What can hang from each mark
j_679: j_81 j_685
j_289: j_282 j_851
j_81: j_679
j_282: j_312 j_601 j_685 j_697
j_653: j_697
j_137: j_282 j_846
j_312: j_282 j_846
j_685: j_846
j_846: j_289 j_697
j_697: j_846
j_601: j_846

Known rows, with every way that one mark hangs from another
j_697{j_846}: [ 0.02  0.07  0.07  0.01 -0.04 -0.04 -0.01  0.05  0.05  0.01  0.09  0.07
  0.01 -0.08 -0.02 -0.02  0.00 -0.05  0.01  0.05 -0.05  0.03  0.04 -0.01
  0.00]
j_685{j_846{j_289 j_697}}: [ 0.28  0.06  0.03  0.04  0.02  0.17 -0.05  0.09  0.00  0.04  0.07 -0.02
  0.07 -0.06 -0.07  0.09  0.05 -0.12  0.03  0.00  0.04  0.04  0.00 -0.14
  0.14]
j_282{j_685 j_697}: [ 0.12  0.06 -0.01 -0.02 -0.01 -0.01 -0.03 -0.04  0.03 -0.03  0.21 -0.07
 -0.04  0.00 -0.06 -0.10 -0.05 -0.12  0.00 -0.21  0.10 -0.06  0.06  0.15
  0.09]
j_846{j_289{j_282{j_312 j_601} j_851} j_697}: [ 0.22  0.17 -0.05  0.14  0.06  0.57  0.01 -0.07  0.09  0.02  0.29 -0.09
  0.03 -0.05 -0.13  0.00  0.07 -0.28  0.10 -0.13  0.02  0.03 -0.06  0.00
  0.14]
j_282{j_601 j_697}: [ 0.13  0.11 -0.04  0.00 -0.02  0.07  0.01 -0.02  0.05 -0.01  0.28 -0.12
 -0.06 -0.02  0.00 -0.02 -0.03 -0.10 -0.02 -0.11  0.03 -0.04  0.02  0.07
  0.02]
j_685{j_846{j_289{j_282{j_312 j_601} j_851} j_697}}: [ 0.25  0.15  0.02  0.10  0.02  0.55  0.01  0.02  0.09  0.01  0.31 -0.10
  0.04 -0.08 -0.17 -0.01  0.10 -0.28  0.07 -0.12 -0.02  0.05 -0.06 -0.06
  0.14]
j_137{j_846}: [ 0.03  0.05  0.00  0.03 -0.07 -0.01  0.00 -0.04  0.03  0.07  0.13 -0.01
  0.04  0.09 -0.01 -0.02  0.02  0.07 -0.02 -0.07 -0.02  0.03  0.02  0.06
  0.07]
j_679{j_685}: [ 0.01 -0.01  0.03 -0.02  0.02  0.03 -0.03 -0.04  0.02 -0.04 -0.05  0.02
 -0.07  0.04 -0.09  0.01  0.02 -0.09  0.01 -0.03  0.05  0.00  0.04  0.08
 -0.03]
j_312{j_282{j_601 j_685} j_846{j_289{j_851} j_697}}: [ 0.20  0.00 -0.04  0.23  0.09  0.39 -0.04 -0.21  0.06 -0.03  0.64 -0.12
 -0.01  0.18 -0.14 -0.18  0.05 -0.26  0.02  0.05  0.05 -0.03  0.08  0.06
  0.23]
j_289{j_282}: [ 0.02 -0.01  0.00  0.01 -0.01  0.11  0.04  0.02  0.02 -0.03 -0.06  0.00
  0.05 -0.03 -0.01  0.00  0.02 -0.04 -0.02 -0.10 -0.02 -0.01 -0.04  0.04
  0.00]
j_289{j_282{j_312 j_601{j_846} j_685 j_697} j_851}: [ 0.14  0.18 -0.07  0.11 -0.08  0.42  0.02 -0.09  0.17 -0.03  0.52 -0.12
 -0.07  0.02 -0.18 -0.19 -0.01 -0.37  0.09 -0.24  0.04 -0.03 -0.03  0.32
  0.09]
j_81{j_679{j_685{j_846{j_697}}}}: [ 0.09 -0.03  0.11 -0.08 -0.03  0.10 -0.09  0.11  0.06 -0.06  0.03 -0.03
 -0.09 -0.21 -0.10 -0.06  0.06 -0.24 -0.03 -0.05  0.09 -0.02  0.04 -0.15
 -0.02]
j_697{j_846{j_289{j_282{j_312 j_601} j_851}}}: [ 0.10  0.22  0.03  0.12 -0.03  0.43  0.06 -0.05  0.13  0.02  0.38  0.00
  0.05 -0.03 -0.14 -0.09  0.07 -0.26  0.08 -0.04 -0.09  0.05 -0.04  0.04
  0.16]
j_685{j_846{j_289{j_282{j_312} j_851} j_697}}: [ 0.23  0.13  0.06  0.07  0.00  0.47  0.00  0.04  0.06 -0.01  0.13 -0.04
  0.08 -0.10 -0.17 -0.01  0.11 -0.22  0.11 -0.12  0.01  0.06 -0.08 -0.10
  0.14]
j_601{j_846{j_289{j_282{j_312 j_685} j_851} j_697}}: [ 0.25  0.14 -0.08  0.20  0.01  0.53 -0.04 -0.08  0.11  0.03  0.29 -0.02
  0.06  0.01 -0.20 -0.07  0.05 -0.40  0.17 -0.15  0.10  0.03 -0.04  0.16
  0.21]
j_697{j_846{j_289{j_282 j_851}}}: [ 0.05  0.15  0.05  0.11 -0.05  0.38  0.06  0.00  0.10 -0.02  0.10  0.11
  0.13 -0.10 -0.12 -0.03  0.08 -0.12  0.05 -0.03 -0.03  0.07 -0.03 -0.04
  0.18]
j_312{j_846{j_289{j_282 j_851} j_697}}: [ 0.16  0.08 -0.02  0.17  0.03  0.47 -0.02 -0.10  0.06 -0.03  0.19 -0.02
  0.11  0.05 -0.16 -0.03  0.10 -0.16  0.10 -0.07  0.10  0.02 -0.01 -0.06
  0.19]
j_697{j_846{j_289{j_282{j_312} j_851}}}: [ 0.07  0.20  0.06  0.10 -0.04  0.35  0.05 -0.02  0.10  0.01  0.19  0.06
  0.09 -0.06 -0.15 -0.09  0.08 -0.21  0.12 -0.04 -0.06  0.06 -0.04 -0.01
  0.15]
j_137{j_282{j_697{j_846{j_289{j_851}}}}}: [ 0.20  0.25  0.06  0.10 -0.06  0.25  0.05 -0.09  0.09  0.04  0.25  0.02
  0.03 -0.05 -0.09 -0.06  0.02 -0.06 -0.01 -0.12 -0.04  0.04  0.00 -0.07
  0.19]
j_289{j_282{j_312{j_846{j_697}} j_601 j_685} j_851}: [ 0.10  0.06 -0.01  0.13  0.09  0.42 -0.04 -0.16  0.11 -0.04  0.52 -0.15
 -0.05  0.08 -0.21 -0.20  0.04 -0.32  0.09 -0.19  0.06 -0.04  0.03  0.18
  0.10]
j_282{j_601}: [ 0.02  0.02 -0.03  0.03  0.02  0.08  0.01 -0.02  0.03  0.00  0.19 -0.06
 -0.04  0.02  0.01  0.00 -0.01 -0.06 -0.03  0.00 -0.03 -0.01  0.01  0.04
 -0.01]
j_601{j_846{j_289 j_697}}: [ 0.29  0.10 -0.11  0.17 -0.01  0.24 -0.07  0.02  0.05  0.08  0.14  0.02
  0.07  0.01 -0.04  0.11  0.02 -0.21  0.11  0.06  0.09  0.04 -0.01 -0.01
  0.13]
j_679{j_81 j_685{j_846{j_697}}}: [ 0.28  0.00  0.14 -0.04 -0.01  0.09 -0.08 -0.01  0.01 -0.09  0.02 -0.02
 -0.14 -0.01 -0.13 -0.04  0.05 -0.26 -0.01 -0.10  0.14  0.01  0.04  0.07
  0.02]
j_653{j_697{j_846{j_289{j_282{j_601}}}}}: [ 0.22  0.17 -0.01  0.11  0.00  0.14  0.02  0.02  0.06  0.05  0.15  0.03
  0.04 -0.10  0.00 -0.04 -0.01 -0.15  0.00  0.01  0.04  0.03  0.03  0.02
  0.24]
j_289{j_282{j_312 j_685 j_697} j_851}: [ 0.07  0.13  0.03  0.00 -0.02  0.29  0.02 -0.09  0.09 -0.07  0.25 -0.09
 -0.03 -0.03 -0.18 -0.20  0.00 -0.23  0.08 -0.32  0.06 -0.05 -0.01  0.19
  0.10]
j_282{j_312 j_685 j_697}: [ 0.15  0.10  0.01 -0.04 -0.01 -0.03 -0.04 -0.06  0.03  0.01  0.29 -0.12
 -0.08  0.03 -0.09 -0.14 -0.06 -0.21  0.07 -0.21  0.06 -0.07  0.05  0.19
  0.07]

Rows
[ 0.22  0.00 -0.11  0.19 -0.04  0.19  0.00 -0.08  0.07  0.03  0.54 -0.06
  0.01  0.19 -0.03 -0.11 -0.01 -0.28 -0.02  0.12 -0.04 -0.03  0.03  0.21
  0.16]
j_312{j_282{j_601{j_846{j_289}} j_685}}
[ 0.39  0.05  0.11  0.01 -0.01  0.18 -0.07 -0.03  0.00 -0.05  0.07 -0.01
 -0.07  0.05 -0.14  0.01  0.08 -0.30  0.01 -0.07  0.16  0.02  0.04  0.03
  0.16]
j_679{j_81 j_685{j_846{j_289 j_697}}}
[ 0.05  0.19  0.08  0.03 -0.10  0.28  0.05  0.02  0.13 -0.07  0.15  0.04
  0.02 -0.19 -0.10 -0.10  0.03 -0.11  0.04 -0.17  0.00  0.02 -0.01  0.01
  0.05]
j_289{j_282{j_697{j_846}} j_851}
[ 0.16  0.13 -0.05  0.13 -0.01  0.44  0.02 -0.18  0.11 -0.06  0.57 -0.13
  0.05  0.15 -0.20 -0.17  0.04 -0.26  0.04 -0.22  0.11 -0.05  0.04  0.19
  0.28]
j_312{j_846{j_289{j_282{j_601 j_685 j_697} j_851}}}
[ 0.08  0.20  0.09  0.02 -0.06  0.25  0.02 -0.04  0.13 -0.05  0.35 -0.02
 -0.02 -0.10 -0.19 -0.22  0.00 -0.28  0.09 -0.27  0.02 -0.02  0.02  0.18
  0.12]
j_289{j_282{j_312 j_685 j_697{j_846}} j_851}
[ 0.25  0.18  0.02  0.04 -0.05  0.05 -0.03 -0.02  0.07  0.02  0.35  0.00
  0.05 -0.02 -0.10 -0.07 -0.03 -0.22  0.04 -0.12  0.07 -0.02  0.09  0.11
  0.25]
j_282{j_685 j_697{j_846{j_289}}}
[ 0.17  0.27  0.06  0.06 -0.05  0.23 -0.02 -0.09  0.10  0.02  0.45 -0.02
  0.01 -0.03 -0.21 -0.17  0.00 -0.29  0.13 -0.14  0.05  0.01  0.06  0.11
  0.26]
j_282{j_312 j_685 j_697{j_846{j_289{j_851}}}}
[ 0.17  0.14 -0.01  0.09 -0.03  0.25  0.05  0.03  0.09  0.02  0.28  0.03
  0.10 -0.02 -0.03  0.01  0.04 -0.18 -0.01 -0.01 -0.07  0.03  0.00  0.04
  0.14]
j_697{j_846{j_289{j_282{j_601}}}}
[-0.08  0.00  0.02  0.04  0.01  0.31  0.04 -0.08  0.06 -0.08  0.07  0.02
  0.04 -0.04 -0.14 -0.12  0.04 -0.10  0.00 -0.18  0.04 -0.01 -0.02  0.13
  0.09]
j_289{j_282{j_685} j_851}
[-0.05 -0.06  0.13 -0.12 -0.09  0.01 -0.04  0.10  0.06 -0.08  0.03 -0.01
 -0.07 -0.12 -0.10 -0.11  0.06 -0.17 -0.07  0.00  0.02 -0.03  0.03 -0.08
 -0.03]
j_81{j_679{j_685{j_846}}}
[ 0.28  0.04  0.03  0.04  0.05  0.17 -0.07  0.05  0.01  0.02  0.19 -0.03
  0.06 -0.03 -0.12  0.02  0.03 -0.20  0.02 -0.09  0.10  0.01  0.04 -0.01
  0.19]
j_282{j_685{j_846{j_289 j_697}}}
[ 0.19  0.14 -0.09  0.21 -0.03  0.44 -0.04 -0.04  0.08  0.05  0.15  0.04
  0.07 -0.04 -0.12  0.07  0.06 -0.19  0.13  0.05  0.11  0.08 -0.03 -0.04
  0.16]
j_601{j_846{j_289{j_851} j_697}}
[ 0.28 -0.06 -0.03  0.16  0.08  0.11 -0.09 -0.13 -0.01  0.00  0.44 -0.09
  0.03  0.20 -0.08 -0.14  0.01 -0.23  0.02  0.05  0.06 -0.06  0.09  0.05
  0.21]
j_312{j_282{j_685} j_846{j_289 j_697}}
[ 0.22  0.12  0.01  0.11  0.01  0.57  0.03  0.03  0.09 -0.03  0.22 -0.05
  0.08 -0.12 -0.13  0.05  0.11 -0.19  0.01 -0.10  0.02  0.06 -0.05 -0.09
  0.15]
j_685{j_846{j_289{j_282{j_601} j_851} j_697}}
[ 0.15  0.14 -0.02  0.07 -0.03  0.41  0.04 -0.10  0.08 -0.05  0.21 -0.04
  0.09 -0.03 -0.16 -0.09  0.03 -0.19  0.04 -0.27  0.12 -0.02 -0.01  0.12
  0.26]
j_846{j_289{j_282{j_685 j_697} j_851}}
[ 0.18  0.06 -0.03  0.16 -0.02  0.30  0.00 -0.23  0.08 -0.05  0.73 -0.16
 -0.02  0.22 -0.14 -0.26  0.02 -0.23  0.00 -0.03  0.04 -0.07  0.08  0.14
  0.25]
j_312{j_282{j_601 j_685 j_697} j_846{j_289{j_851}}}
[ 0.21  0.19  0.07  0.01 -0.10  0.38  0.04  0.03  0.08 -0.03  0.21 -0.08
  0.06 -0.05 -0.17 -0.09  0.08 -0.21  0.09 -0.19  0.00  0.02 -0.07 -0.02
  0.17]
j_685{j_846{j_289{j_282{j_312 j_697} j_851}}}
[ 0.10  0.16  0.05  0.13  0.01  0.26  0.02 -0.07  0.07 -0.01  0.09  0.10
  0.07 -0.13 -0.14 -0.15  0.01 -0.16  0.05 -0.10  0.13  0.04  0.05  0.06
  0.34]
j_653{j_697{j_846{j_289{j_282{j_685} j_851}}}}
[ 0.04  0.11  0.01  0.02 -0.06  0.32  0.05 -0.03  0.08 -0.08  0.06 -0.03
  0.02 -0.11 -0.09 -0.06  0.03 -0.06  0.03 -0.22  0.05 -0.01 -0.05  0.03
  0.05]
j_289{j_282{j_697} j_851}
[ 0.03  0.17  0.05  0.10 -0.04  0.26  0.02 -0.03  0.08  0.02  0.16  0.10
  0.08 -0.06 -0.11 -0.03  0.06 -0.08  0.07  0.07 -0.01  0.08  0.01 -0.08
  0.17]
j_697{j_846{j_289{j_851}}}
[ 0.33  0.09  0.04  0.03  0.01  0.27 -0.03  0.10  0.02  0.03  0.11 -0.07
  0.08 -0.05 -0.11  0.03  0.07 -0.25  0.08 -0.11 -0.01  0.02 -0.06 -0.06
  0.11]
j_685{j_846{j_289{j_282{j_312}} j_697}}
[ 0.07 -0.13  0.10 -0.01 -0.02 -0.05  0.00  0.03  0.00 -0.06  0.25 -0.04
 -0.03  0.05 -0.04 -0.17  0.01 -0.09 -0.09  0.03 -0.08 -0.03  0.03  0.07
  0.02]
j_312{j_282{j_685{j_846}}}
[ 0.14  0.21  0.06  0.12  0.02  0.23  0.00 -0.08  0.07  0.02  0.17  0.05
  0.03 -0.09 -0.18 -0.21  0.00 -0.26  0.11 -0.11  0.10  0.03  0.03  0.10
  0.33]
j_653{j_697{j_846{j_289{j_282{j_312 j_685} j_851}}}}
[ 0.24  0.14 -0.08  0.07 -0.07  0.21 -0.01 -0.03  0.13  0.00  0.52 -0.15
 -0.06  0.07 -0.10 -0.16 -0.04 -0.39  0.07 -0.24  0.02 -0.06  0.00  0.36
  0.06]
j_289{j_282{j_312 j_601{j_846} j_685 j_697}}
[ 0.14  0.17 -0.02  0.07 -0.07  0.42  0.06 -0.05  0.08 -0.04  0.11 -0.03
  0.10 -0.06 -0.11 -0.02  0.06 -0.12  0.06 -0.19  0.07  0.01 -0.05  0.00
  0.20]
j_846{j_289{j_282{j_697} j_851}}
[ 0.30  0.09  0.13  0.05 -0.02  0.39 -0.04 -0.09  0.04 -0.08  0.08  0.01
 -0.07 -0.01 -0.22 -0.04  0.11 -0.29  0.04 -0.08  0.18  0.06  0.01  0.00
  0.19]
j_679{j_81 j_685{j_846{j_289{j_851} j_697}}}
[ 0.18  0.19 -0.08  0.15 -0.14  0.48  0.04 -0.03  0.13 -0.02  0.19  0.01
  0.10 -0.02 -0.12 -0.02  0.05 -0.20  0.10 -0.11  0.07  0.03 -0.07  0.09
  0.19]
j_601{j_846{j_289{j_282{j_697} j_851}}}
[ 0.02  0.08 -0.01  0.10 -0.03  0.42  0.07 -0.05  0.05 -0.03  0.01  0.04
  0.12 -0.02 -0.10  0.00  0.08 -0.07  0.04 -0.07  0.02  0.04 -0.07 -0.03
  0.17]
j_846{j_289{j_282 j_851}}
[-0.05  0.07  0.04  0.03 -0.01  0.30  0.05 -0.05  0.06 -0.04  0.04 -0.02
  0.01 -0.04 -0.11 -0.10  0.05 -0.12  0.07 -0.11 -0.04  0.02 -0.07  0.03
  0.01]
j_289{j_282{j_312} j_851}
[ 0.28  0.10  0.04  0.07 -0.05  0.01 -0.02 -0.04  0.05  0.00  0.46 -0.02
  0.02  0.02 -0.05 -0.16 -0.04 -0.23 -0.01 -0.03 -0.02 -0.05  0.09  0.10
  0.22]
j_312{j_282{j_685 j_697{j_846{j_289}}}}
[ 0.20  0.09  0.05  0.08 -0.01  0.50  0.01  0.06  0.06 -0.03  0.03  0.01
  0.12 -0.14 -0.14  0.05  0.11 -0.13  0.05 -0.11  0.05  0.07 -0.06 -0.13
  0.16]
j_685{j_846{j_289{j_282 j_851} j_697}}
[ 0.14  0.05 -0.01 -0.02 -0.02  0.11  0.01 -0.02  0.05 -0.06  0.16 -0.07
  0.01 -0.03 -0.07 -0.10 -0.03 -0.16 -0.01 -0.30  0.08 -0.07  0.02  0.20
  0.09]
j_289{j_282{j_685 j_697}}
